What can hang from each mark:
katepa: sakob
gitu: boko
sakob: gitu katepa
nota: gezosim gitu katepa
gezosim: boko nota sakob
boko: gezosim gitu katepa

Known rows, with every way that one mark hangs from another:
gitu[boko[katepa[sakob]]]: +0.74 +1.11 +0.15 +0.24 -1.35 -1.64 +0.39 -0.57 +0.39 -5.05 +1.54 -2.44 +0.45 +0.18 -2.53 -0.88 -1.22 -0.91 +0.53 -2.64
sakob[gitu[boko] katepa]: +0.50 -0.46 -2.34 -0.21 -0.86 +1.06 +3.07 +2.51 -4.08 -3.76 +2.01 -1.51 -1.59 -1.00 -1.14 -1.18 -0.03 +1.10 -2.14 -2.30
katepa[sakob[gitu[boko[gezosim[nota]]]]]: +1.29 -0.76 -1.25 -2.12 +0.39 +2.72 +1.68 -0.01 -3.42 -5.77 +2.23 -1.10 -3.38 -0.76 -1.44 +0.35 -1.84 -2.15 -0.09 -3.53
gitu[boko]: -0.15 +0.08 -0.91 +0.55 -0.87 +0.92 +0.43 +0.06 -0.46 -4.13 +1.88 -1.23 +1.31 -0.98 -1.72 -0.62 -0.71 +0.18 +0.08 -2.34
katepa[sakob[gitu[boko[gezosim]]]]: +1.44 -0.58 -1.06 +0.56 +0.33 +1.28 +1.81 +0.33 -3.36 -6.07 +2.22 -1.68 -2.53 +1.38 -1.90 +0.57 -2.33 -2.00 -0.13 -3.31
sakob[gitu]: +1.63 +0.11 -2.02 +2.89 -0.19 +0.79 +2.35 +0.42 -1.16 -4.00 +1.74 -0.72 -0.48 +0.19 -1.52 -1.76 -0.31 +0.91 -0.52 -4.29
boko[gezosim katepa]: +0.44 +0.51 -1.32 +2.68 +1.07 -1.90 -2.02 -0.54 -0.62 -3.24 +2.09 -1.78 +0.29 -0.86 -2.59 -1.56 -1.37 +0.10 +1.57 -5.77
nota[gezosim[boko sakob] gitu]: -3.55 -0.39 -1.23 +1.16 +0.03 -1.07 -0.73 -1.89 +0.78 -3.16 +1.43 -1.49 +0.62 -1.57 -3.10 -0.16 -0.06 +2.93 -0.10 -2.00
sakob[gitu[boko[gezosim]] katepa]: +0.27 -1.12 -2.61 -0.31 +0.80 +1.04 +1.39 +2.69 -5.73 -3.86 +2.55 -1.60 -2.77 -0.76 -1.37 -0.14 -1.17 +0.30 -1.39 -3.37
gezosim[boko sakob]: -2.30 -0.06 -1.54 +2.35 -0.59 -1.89 -0.35 -1.12 +0.10 -2.30 +1.47 -0.12 +0.39 -2.60 -2.33 -0.64 -0.47 +0.56 +0.78 -2.57
boko[gezosim[nota] katepa[sakob[gitu]]]: +2.04 +0.21 -1.69 +0.12 +0.85 -0.05 +0.96 -0.98 -2.12 -4.54 +1.94 -1.52 -3.33 -0.71 -1.88 -1.16 -1.35 -1.57 +0.98 -5.94
boko[gezosim gitu katepa[sakob]]: -0.11 +0.13 -0.12 +3.25 +1.38 -1.35 -0.12 -1.30 -0.29 -4.55 +1.48 -2.15 -0.45 -0.02 -3.27 -1.23 +0.05 -2.14 +1.84 -4.87
gitu[boko[gezosim[nota[katepa] sakob]]]: -0.65 -1.14 -2.16 -3.17 +1.01 +3.88 -1.40 +2.66 -3.05 -0.72 +2.32 -0.66 -0.96 -5.27 -0.70 +1.13 -1.54 -1.24 +1.53 -3.24
boko[gezosim[nota sakob] gitu]: -2.55 -1.24 -2.24 -1.34 +2.13 +2.22 -0.41 -1.28 -1.67 -1.83 +1.79 +0.05 -0.74 -4.72 -1.49 -0.39 +0.51 -1.19 +2.38 -4.65
gezosim[boko[katepa]]: -0.32 +1.37 -0.94 +3.86 -1.06 -4.20 -0.74 -0.91 +1.46 -2.88 +1.52 -1.14 +1.01 -0.97 -2.98 -2.57 +0.77 +0.75 +1.01 -3.01
gezosim[boko]: -1.03 +0.46 -0.94 +4.52 -0.80 -1.00 -0.15 -1.04 +0.69 -3.81 +1.28 -0.73 +0.92 -1.13 -2.91 -1.74 +0.13 +0.27 +0.00 -2.43
katepa[sakob[gitu]]: +1.91 +0.05 -0.86 +3.27 -0.64 +1.54 +2.94 -0.42 -1.13 -5.67 +1.26 -1.57 -1.54 +1.24 -1.87 -1.23 -1.55 -0.76 -0.92 -4.19
nota[gitu[boko[gezosim[sakob[katepa]]]]]: -3.59 -1.69 -2.68 -3.13 +0.99 +1.22 -1.70 +4.01 -5.23 -2.51 +3.04 -2.50 -1.08 -2.59 -1.71 +1.21 -1.71 +1.48 -0.59 -3.12
boko[gezosim gitu katepa]: -0.42 +0.38 -1.26 +2.63 +1.54 -1.92 -0.81 -0.46 -0.26 -2.87 +1.86 -1.51 +0.51 -0.92 -2.74 -1.96 +1.28 -0.55 +2.37 -5.00
katepa[sakob]: +0.34 +0.18 +0.22 +3.70 -0.55 +1.71 +0.72 -1.50 +0.19 -5.38 +1.06 -2.14 +0.38 +0.03 -2.54 -0.92 -2.15 -1.20 -0.44 -4.23
boko[gezosim gitu]: -1.17 -0.66 -1.24 +3.58 +1.88 +1.20 -0.16 -0.61 -1.06 -3.65 +1.80 -1.07 +0.39 -1.11 -2.52 -1.22 +0.54 -1.22 +1.49 -4.51
gitu[boko[gezosim[nota] katepa[sakob]]]: +0.34 +0.29 -0.47 -2.45 +0.35 +0.12 -1.08 -1.03 -1.32 -4.73 +2.06 -2.02 -1.49 -1.79 -2.23 -0.14 -1.91 -2.18 +1.43 -3.80
nota[gitu[boko[gezosim]]]: -1.73 -0.53 -1.63 -0.30 +1.04 +1.39 -1.90 +2.69 -2.09 -4.54 +3.25 -2.06 +0.79 +0.14 -2.23 +0.23 -0.91 +0.62 +0.26 -3.32

Rows:
-4.25 -0.97 -2.96 -1.64 -0.31 +0.81 -0.75 +2.40 -2.44 -1.68 +2.04 -1.29 -1.07 -4.69 -2.18 -1.10 +0.75 +2.10 -1.28 -2.39
gezosim[boko nota[gitu] sakob[katepa]]
+2.04 +1.04 -2.18 -0.39 -1.03 -2.52 +2.31 +1.33 -0.83 -3.70 +2.27 -0.99 -0.44 +0.44 -1.39 -1.63 +0.64 +1.17 +0.59 -2.92
sakob[gitu[boko[katepa]]]
-2.99 +0.63 -2.43 -1.67 -0.48 -2.74 -1.44 +1.01 +0.83 -1.46 +2.36 -0.75 +0.07 -3.51 -2.46 -1.69 +1.34 +2.06 +1.41 -3.03
gezosim[boko[katepa] nota[gitu] sakob]
-2.97 -1.05 -2.30 -2.67 +1.19 +0.52 -2.12 +2.51 -2.67 -3.11 +3.28 -1.57 +0.07 -1.39 -1.70 +1.37 -1.47 +0.95 +1.03 -3.29
nota[gitu[boko[gezosim[sakob]]]]
-1.63 -0.20 -1.73 -2.92 -0.52 +2.94 -0.44 +2.21 -0.52 -4.19 +2.76 -1.29 +0.92 -2.02 -1.67 -0.76 +0.50 +1.20 -0.34 -2.26
gezosim[nota[gitu[boko]]]
+1.80 +0.08 -0.73 +0.50 -1.14 +1.15 +3.15 +0.26 -1.76 -6.01 +1.69 -1.42 -1.51 +1.35 -1.60 -0.30 -1.20 -0.99 -0.79 -2.33
katepa[sakob[gitu[boko]]]
+0.00 +0.76 +0.10 +3.27 -0.31 -1.24 +1.31 -1.19 +1.44 -4.47 +0.91 -2.21 +0.68 -0.10 -3.13 -2.25 +1.09 -1.36 +1.17 -3.70
boko[gitu katepa[sakob]]
-2.53 +0.57 -0.84 +1.53 +0.09 -4.27 +0.55 -4.27 +2.00 -2.11 +0.51 -0.62 +0.46 -2.59 -3.32 -1.57 +2.47 +1.57 +2.28 -1.84
nota[gezosim[boko[gitu katepa] sakob]]
+0.70 -0.08 -3.42 -2.62 +1.06 -1.08 +0.27 -0.28 -2.57 -1.47 +2.57 -0.16 -2.92 -3.24 -0.92 -0.77 -0.80 +0.47 +2.25 -6.06
boko[gezosim[nota sakob[gitu]] katepa]
-0.15 -0.34 -0.64 +3.38 +0.48 +3.86 -0.34 +1.64 +0.54 -2.98 +1.25 -2.85 +1.55 -0.62 -2.47 -0.94 -0.44 +2.62 -1.08 -3.42
nota[gezosim gitu katepa]
-2.47 +0.11 -1.82 +1.08 -0.37 +0.74 -0.65 +1.13 +0.58 -3.57 +2.28 -1.08 +0.60 -2.05 -2.86 -1.86 +1.34 +1.30 -0.21 -2.41
gezosim[boko nota[gitu]]
-0.77 +1.03 -0.04 +4.42 -0.63 -3.35 +1.22 -1.57 +1.87 -4.38 +0.77 -1.68 +0.48 +0.14 -3.89 -2.52 +2.18 -1.64 +1.13 -2.11
gezosim[boko[gitu katepa[sakob]]]
+2.34 +0.30 -1.15 +2.66 +0.66 -1.71 +1.00 -0.51 -1.90 -4.99 +1.95 -1.99 -2.62 +1.46 -2.40 -0.83 -1.89 -1.26 +0.71 -5.75
boko[gezosim katepa[sakob[gitu]]]
+1.48 +1.09 -0.17 +3.80 -0.91 -3.32 +2.46 -4.01 +0.91 -5.57 +0.52 -1.79 -2.08 +1.32 -3.52 -1.64 -0.20 +0.76 -0.35 -2.61
nota[gezosim[boko[katepa[sakob[gitu]]]]]
+1.81 +0.40 -2.31 -0.38 +0.55 -2.48 +0.61 +1.34 -2.51 -3.99 +2.86 -1.01 -1.61 +0.42 -1.59 -0.66 -0.45 +0.28 +1.38 -3.92
sakob[gitu[boko[gezosim katepa]]]
+1.55 +1.01 -1.36 +1.30 -1.16 -2.33 +2.38 -1.21 +0.19 -4.42 +1.37 -0.75 -2.56 -0.85 -2.65 -2.32 +0.64 -0.81 +0.17 -3.14
gezosim[boko[katepa[sakob[gitu]]] nota]
+1.50 -0.18 -0.28 +2.24 -0.29 +5.39 +0.61 +1.24 -0.16 -2.97 +0.90 -2.07 -0.29 -2.66 -1.88 -0.91 -1.54 -1.93 -0.54 -3.87
gezosim[nota[katepa[sakob]]]
-3.13 -0.37 -0.65 +2.22 +0.48 -1.34 +1.11 -4.57 +1.30 -2.72 +0.38 -0.29 +0.45 -2.90 -3.04 -0.89 +1.85 +1.08 +1.05 -1.42
nota[gezosim[boko[gitu] sakob]]
-0.93 +0.62 -0.56 -1.09 -0.48 -1.37 -0.76 -0.51 +1.19 -4.19 +2.13 -2.76 +1.54 +0.11 -2.70 -0.92 +0.31 +3.22 +0.04 -2.35
nota[gezosim gitu[boko[katepa]]]
-0.13 -0.90 -0.97 +1.33 +1.24 +5.80 -1.43 +3.88 -1.89 -3.41 +2.19 -2.73 -1.05 -1.65 -2.43 -0.14 -1.84 -1.47 -0.36 -4.87
boko[gezosim[nota[gitu katepa[sakob]]]]
-1.17 +0.28 -1.76 -1.02 +0.77 -1.79 -2.52 +2.86 -1.30 -3.74 +3.40 -2.25 +0.65 +0.29 -2.42 -0.47 -0.39 +1.16 +1.22 -3.68
nota[gitu[boko[gezosim katepa]]]
-1.20 +1.07 -1.00 +4.05 -0.44 -4.08 +0.73 -0.70 +1.92 -2.99 +1.29 -0.80 +1.33 -0.95 -3.45 -3.07 +3.39 +0.06 +1.75 -2.24
gezosim[boko[gitu katepa]]
-2.61 +0.43 -1.96 -0.87 -0.08 -3.03 +0.48 -1.53 +1.27 -1.07 +1.37 +0.31 -0.02 -4.64 -2.37 -2.14 +3.20 -0.01 +2.59 -2.42
gezosim[boko[gitu katepa] nota sakob]
-2.76 -0.57 -2.42 -2.22 +0.08 +2.44 -0.69 +1.27 -0.43 -2.26 +2.25 -1.06 +0.45 -3.64 -1.49 -0.67 -0.39 +1.72 +0.41 -4.39
gezosim[nota[gitu] sakob]
-1.35 -0.85 -1.47 +0.87 +2.08 +2.88 -0.16 -1.07 -1.12 -3.29 +1.79 -0.63 -0.39 -3.25 -2.08 -1.36 +1.04 -1.37 +1.52 -4.39
boko[gezosim[nota] gitu]
-2.55 -1.76 -2.57 -4.68 +0.98 +2.56 -1.15 +0.88 -5.13 -1.71 +2.20 -1.27 -2.18 -5.73 -0.91 +0.95 -1.82 -0.21 +0.13 -3.55
gitu[boko[gezosim[nota sakob[katepa]]]]
+0.79 +0.54 -2.61 -2.69 -1.05 -3.08 +2.00 +1.10 -1.43 -2.28 +2.44 -0.41 -0.89 -1.13 -0.82 -0.60 +0.04 +1.37 +1.30 -2.98
gezosim[sakob[gitu[boko[katepa]]]]
-1.70 -0.84 -1.67 -1.77 +0.83 +0.32 -1.38 +0.06 -2.57 -2.95 +2.39 -0.78 -0.31 -2.40 -1.30 +1.26 -2.24 -0.39 +1.69 -3.43
gitu[boko[gezosim[sakob]]]
-1.60 -0.86 -2.57 -4.02 -0.22 +4.40 -0.57 +5.35 -1.35 -0.80 +2.59 -1.16 +0.75 -4.30 -0.72 +0.30 +0.10 +1.10 +0.45 -2.07
gezosim[nota[gitu[boko] katepa] sakob]
-1.73 -0.26 -1.89 +0.57 +1.61 -2.64 -0.92 -0.72 -0.75 -1.54 +1.98 -1.00 -0.05 -2.46 -2.19 -1.01 +0.68 -0.33 +3.20 -5.13
boko[gezosim[sakob] gitu katepa]
